Known rows, with every way that one mark hangs from another
kunuz(dobi noris(kora liti mibara tade)): 12	7	-6	20	10	-2	17	24	-38	-47	9	44	-8	-7	16	39	9	12	-5	4	34	6	19	-1	18	14	43
remigu(furu(noris(fafuf mibara tade)) loru): 19	-2	38	11	-16	-3	7	24	-1	-15	24	29	12	-2	21	18	22	-5	-15	-18	13	-4	-19	9	20	3	37
bapeza(noris(veder)): 4	-12	23	10	-26	-8	2	-10	-20	1	18	19	2	1	-3	-3	24	-17	-9	10	28	1	-6	1	-4	0	11
furu(noris(fafuf kora zuku)): 10	25	37	13	1	-8	-5	-10	-17	-1	14	23	-1	23	-1	18	11	-29	-6	11	25	-8	-19	24	25	-2	-5
dobi(kunuz(noris(kora liti veder))): 8	-7	4	12	-8	-7	-2	3	-33	-31	0	35	-2	0	14	30	11	-21	-7	11	39	4	21	-3	1	-7	40
furu(noris(mibara)): 12	-2	29	9	-26	0	7	15	-8	-6	21	25	1	6	-1	9	14	-7	-10	13	27	-3	-6	4	9	-3	11
kunuz(dobi noris(fafuf)): 12	9	14	23	22	-4	16	-14	-29	-6	8	28	14	1	2	22	11	-23	-5	-5	6	19	15	25	0	7	16
noris(kora kunuz liti mibara tade): -6	19	16	3	-18	-1	4	25	-18	-37	5	38	-22	4	13	34	11	12	-25	23	26	-7	4	0	31	-2	38
furu(noris(kora kunuz tade veder zuku)): 12	24	34	9	-17	-9	-5	-12	-17	-21	17	28	-19	24	5	23	26	-19	-19	15	50	-6	-20	7	26	-9	17
dedun(kunuz(noris(tade))): 8	25	15	19	-6	1	14	-10	-34	-23	15	7	1	1	2	12	14	-9	-8	-9	18	3	-8	13	8	5	49
dobi(kunuz(noris(kora mibara veder zuku))): 30	9	25	13	-22	-12	6	-6	-35	-47	17	38	-7	6	8	16	15	-13	-18	13	30	-8	9	-6	8	-18	37
kunuz(dobi noris(kora tade veder)): 24	4	1	24	18	-9	14	-6	-46	-27	6	37	-5	-5	11	34	25	-10	-2	-7	41	17	9	5	9	11	33
zuku(noris(kora kunuz)): 1	1	20	8	6	-10	-1	-9	-38	-9	10	39	-11	12	0	9	15	4	-9	16	21	-1	10	16	20	-8	15
veder(dobi noris(fafuf kunuz tade zuku)): 4	30	35	4	-4	1	7	-37	-17	-16	29	23	-9	30	4	23	3	-27	-24	16	0	4	-22	24	41	-4	2
bapeza(noris(liti mibara)): -10	-9	14	6	-34	-1	3	19	-12	-17	22	28	-2	-1	3	3	7	7	-12	19	20	-8	4	-3	2	0	23
kunuz(dobi): 4	4	15	10	12	-6	4	-21	-32	0	14	21	-2	-2	4	13	19	-10	-7	4	8	16	9	11	-11	10	2
bapeza(noris): -1	-5	22	12	-15	-6	4	-13	-17	4	25	10	0	-1	-5	-12	18	-6	-4	12	17	-1	-3	7	4	3	5
remigu(furu(noris) loru): 12	-21	26	9	-7	-8	-9	-2	1	1	36	20	16	0	12	-5	20	-3	-2	-7	20	-6	-5	1	-11	4	22
veder(noris): 6	-3	24	6	-13	1	4	-15	-17	-1	25	23	2	8	0	7	6	-18	-6	7	10	3	7	10	3	1	7
kunuz(dobi noris): 13	-1	5	22	17	-4	11	-15	-28	-9	20	24	6	-2	2	11	14	-9	0	0	14	16	21	13	-11	8	18
bapeza(noris(fafuf kora kunuz mibara zuku)): 4	25	42	9	-25	-11	12	-12	-14	-23	21	40	-9	13	-1	3	8	3	-22	31	17	-19	-8	16	35	-17	13
noris(kora veder zuku): 12	17	27	8	-11	-13	-12	-14	-32	-11	15	27	-9	14	-1	19	21	-24	-13	14	29	-4	-9	3	2	-2	12
dobi(kunuz(noris(fafuf kora mibara zuku))): 25	27	32	16	-8	-10	12	-7	-32	-37	11	35	-1	8	8	18	7	-18	-16	11	10	-8	5	15	26	-16	29
bapeza(noris(kunuz tade veder)): -1	1	28	8	-28	-5	8	-16	-14	-11	16	19	-11	3	2	3	30	-10	-23	11	31	1	-10	6	17	-5	26
zuku(noris): 4	-4	16	11	2	-5	-4	-4	-38	0	13	22	-1	9	-2	3	19	-11	-5	-2	8	4	4	15	1	2	11
bapeza(noris(liti mibara zuku)): -6	6	19	6	-33	-3	-5	8	-10	-24	32	22	-5	9	1	-2	8	1	-18	21	15	-16	-2	-3	0	-3	22
bapeza(noris(kora mibara veder)): 13	-14	24	10	-34	-11	12	9	-28	-19	16	42	-5	-4	0	6	18	4	-8	19	42	-8	-5	-7	13	-4	18
bapeza(noris(mibara)): 7	-7	26	10	-29	-4	13	4	-14	-10	26	23	1	-5	-5	-10	15	7	-10	17	17	-6	-3	1	8	-3	14
dobi(kunuz(noris(fafuf kora mibara veder))): 26	4	28	15	-17	-10	20	7	-36	-35	-3	49	3	-2	12	34	13	-23	-15	6	27	2	8	8	20	-17	36
remigu(furu(noris(fafuf))): 4	-3	36	8	-6	-6	8	-1	-4	10	22	23	15	1	6	12	21	-25	-2	-7	27	-1	-9	21	7	-1	2

Rows
-1	-12	7	0	-25	-2	-3	18	-20	-23	12	40	-3	6	6	33	5	-8	-18	22	22	8	-8	-11	1	1	17 : noris(liti mibara veder(dobi))
4	8	25	5	-8	-5	17	-11	-21	-17	19	40	-7	-1	8	17	15	6	-24	21	10	9	16	6	-2	-7	15 : noris(kunuz(dobi) mibara)
26	11	6	21	8	-10	0	-14	-39	-33	22	24	-7	18	-1	24	14	-12	-4	7	36	4	-19	-1	28	7	22 : kunuz(noris(kora tade veder(dobi) zuku))
19	16	7	20	9	-10	17	-17	-56	-37	5	33	-3	-5	12	37	17	-7	-4	-10	44	13	0	6	3	10	45 : dedun(kunuz(dobi noris(kora tade veder)))
9	-6	23	12	-21	-10	13	6	-27	-17	21	33	-4	-7	0	-3	12	16	-4	23	32	-11	-2	-2	21	0	12 : bapeza(noris(kora mibara))
-4	-9	9	-3	-14	-4	-13	-11	-33	-16	8	25	-7	7	14	29	10	-28	-18	17	19	11	-4	-8	-4	-2	11 : noris(liti veder(dobi(kunuz)))
19	20	13	18	4	-15	7	-32	-51	-35	18	34	-1	6	6	23	10	-12	-6	2	39	2	4	6	-13	1	34 : dedun(kunuz(dobi noris(kora veder zuku)))
0	23	13	6	-8	1	-9	-4	-27	-29	22	23	-16	21	12	27	4	-18	-11	9	25	-6	-2	5	23	9	25 : veder(noris(kora liti tade zuku))
-1	35	28	4	-33	1	-5	22	-19	-30	3	32	-10	18	10	48	20	-34	-34	0	12	-2	-16	9	13	-2	37 : noris(fafuf liti mibara tade veder zuku)
0	8	8	10	3	-5	-6	24	-48	-21	-16	46	-9	14	14	50	19	-28	-13	-9	27	8	-8	18	29	7	31 : zuku(noris(fafuf kora liti tade veder))
14	42	19	20	-1	-7	6	-18	-42	-37	20	9	-8	10	2	14	10	-6	-9	-3	27	-8	-14	11	19	4	46 : dedun(kunuz(noris(kora tade zuku)))
-3	16	9	5	1	-4	11	12	-30	-41	6	45	-21	-2	21	43	13	15	-23	19	28	5	12	1	23	5	33 : noris(kora kunuz(dobi) liti mibara tade)
20	18	20	20	6	-8	7	-22	-31	-16	12	33	10	15	3	28	16	-40	-13	-6	13	12	7	21	-9	0	19 : kunuz(dobi noris(fafuf veder zuku))
12	-10	-1	11	-2	-5	8	12	-36	-46	14	40	-4	-1	14	25	-7	9	-4	26	26	2	12	-8	22	-4	25 : veder(dobi(kunuz(noris(kora liti mibara))))
-9	12	14	1	-9	3	1	-1	-17	-26	12	34	-17	12	15	31	3	-5	-14	20	29	-2	9	7	31	0	31 : veder(noris(kora kunuz liti tade))
6	24	31	4	-10	-8	8	-22	-20	-23	30	33	-11	10	5	11	15	2	-28	23	3	0	12	7	-4	-9	14 : noris(kunuz(dobi) mibara zuku)
18	15	30	7	-27	-12	-2	2	-30	-27	16	39	-11	11	1	20	18	-11	-19	17	30	-9	-8	-4	7	-7	19 : noris(kora mibara veder zuku)
18	24	22	20	13	-4	15	-9	-39	-26	-4	21	-4	0	14	28	17	-24	-8	-5	14	6	-2	21	39	-1	29 : dobi(kunuz(noris(fafuf kora tade)))
28	5	16	17	-12	-9	12	-8	-31	-33	27	40	2	7	2	19	17	-14	-16	3	22	5	16	0	-15	-4	33 : kunuz(dobi noris(mibara veder zuku))
10	5	35	6	-40	-13	7	-9	-18	-30	27	42	-13	11	-1	1	17	5	-22	33	39	-18	-6	-4	15	-19	22 : bapeza(noris(kora kunuz mibara veder zuku))
17	36	26	20	-10	-2	27	11	-41	-40	1	33	0	-4	7	33	5	-3	-11	-4	22	-3	-12	18	35	1	54 : dedun(kunuz(noris(fafuf kora mibara tade)))
0	25	38	9	-8	2	8	-4	-2	1	7	18	-4	17	4	24	21	-25	-20	5	20	4	-18	28	34	-5	15 : furu(noris(fafuf kunuz tade))
2	3	4	8	-4	-3	0	37	-46	-37	2	42	-18	5	14	32	13	9	-11	3	26	-4	3	3	30	8	37 : zuku(noris(kora liti mibara tade))
3	-12	17	3	-25	3	0	28	-10	-16	7	47	6	17	8	43	2	-25	-16	17	33	7	-18	5	13	-3	6 : furu(noris(fafuf liti mibara veder(dobi)))
21	-4	8	20	2	-4	20	1	-28	-23	21	37	6	-5	4	14	11	2	-8	4	16	12	24	6	-6	4	26 : kunuz(dobi noris(mibara))
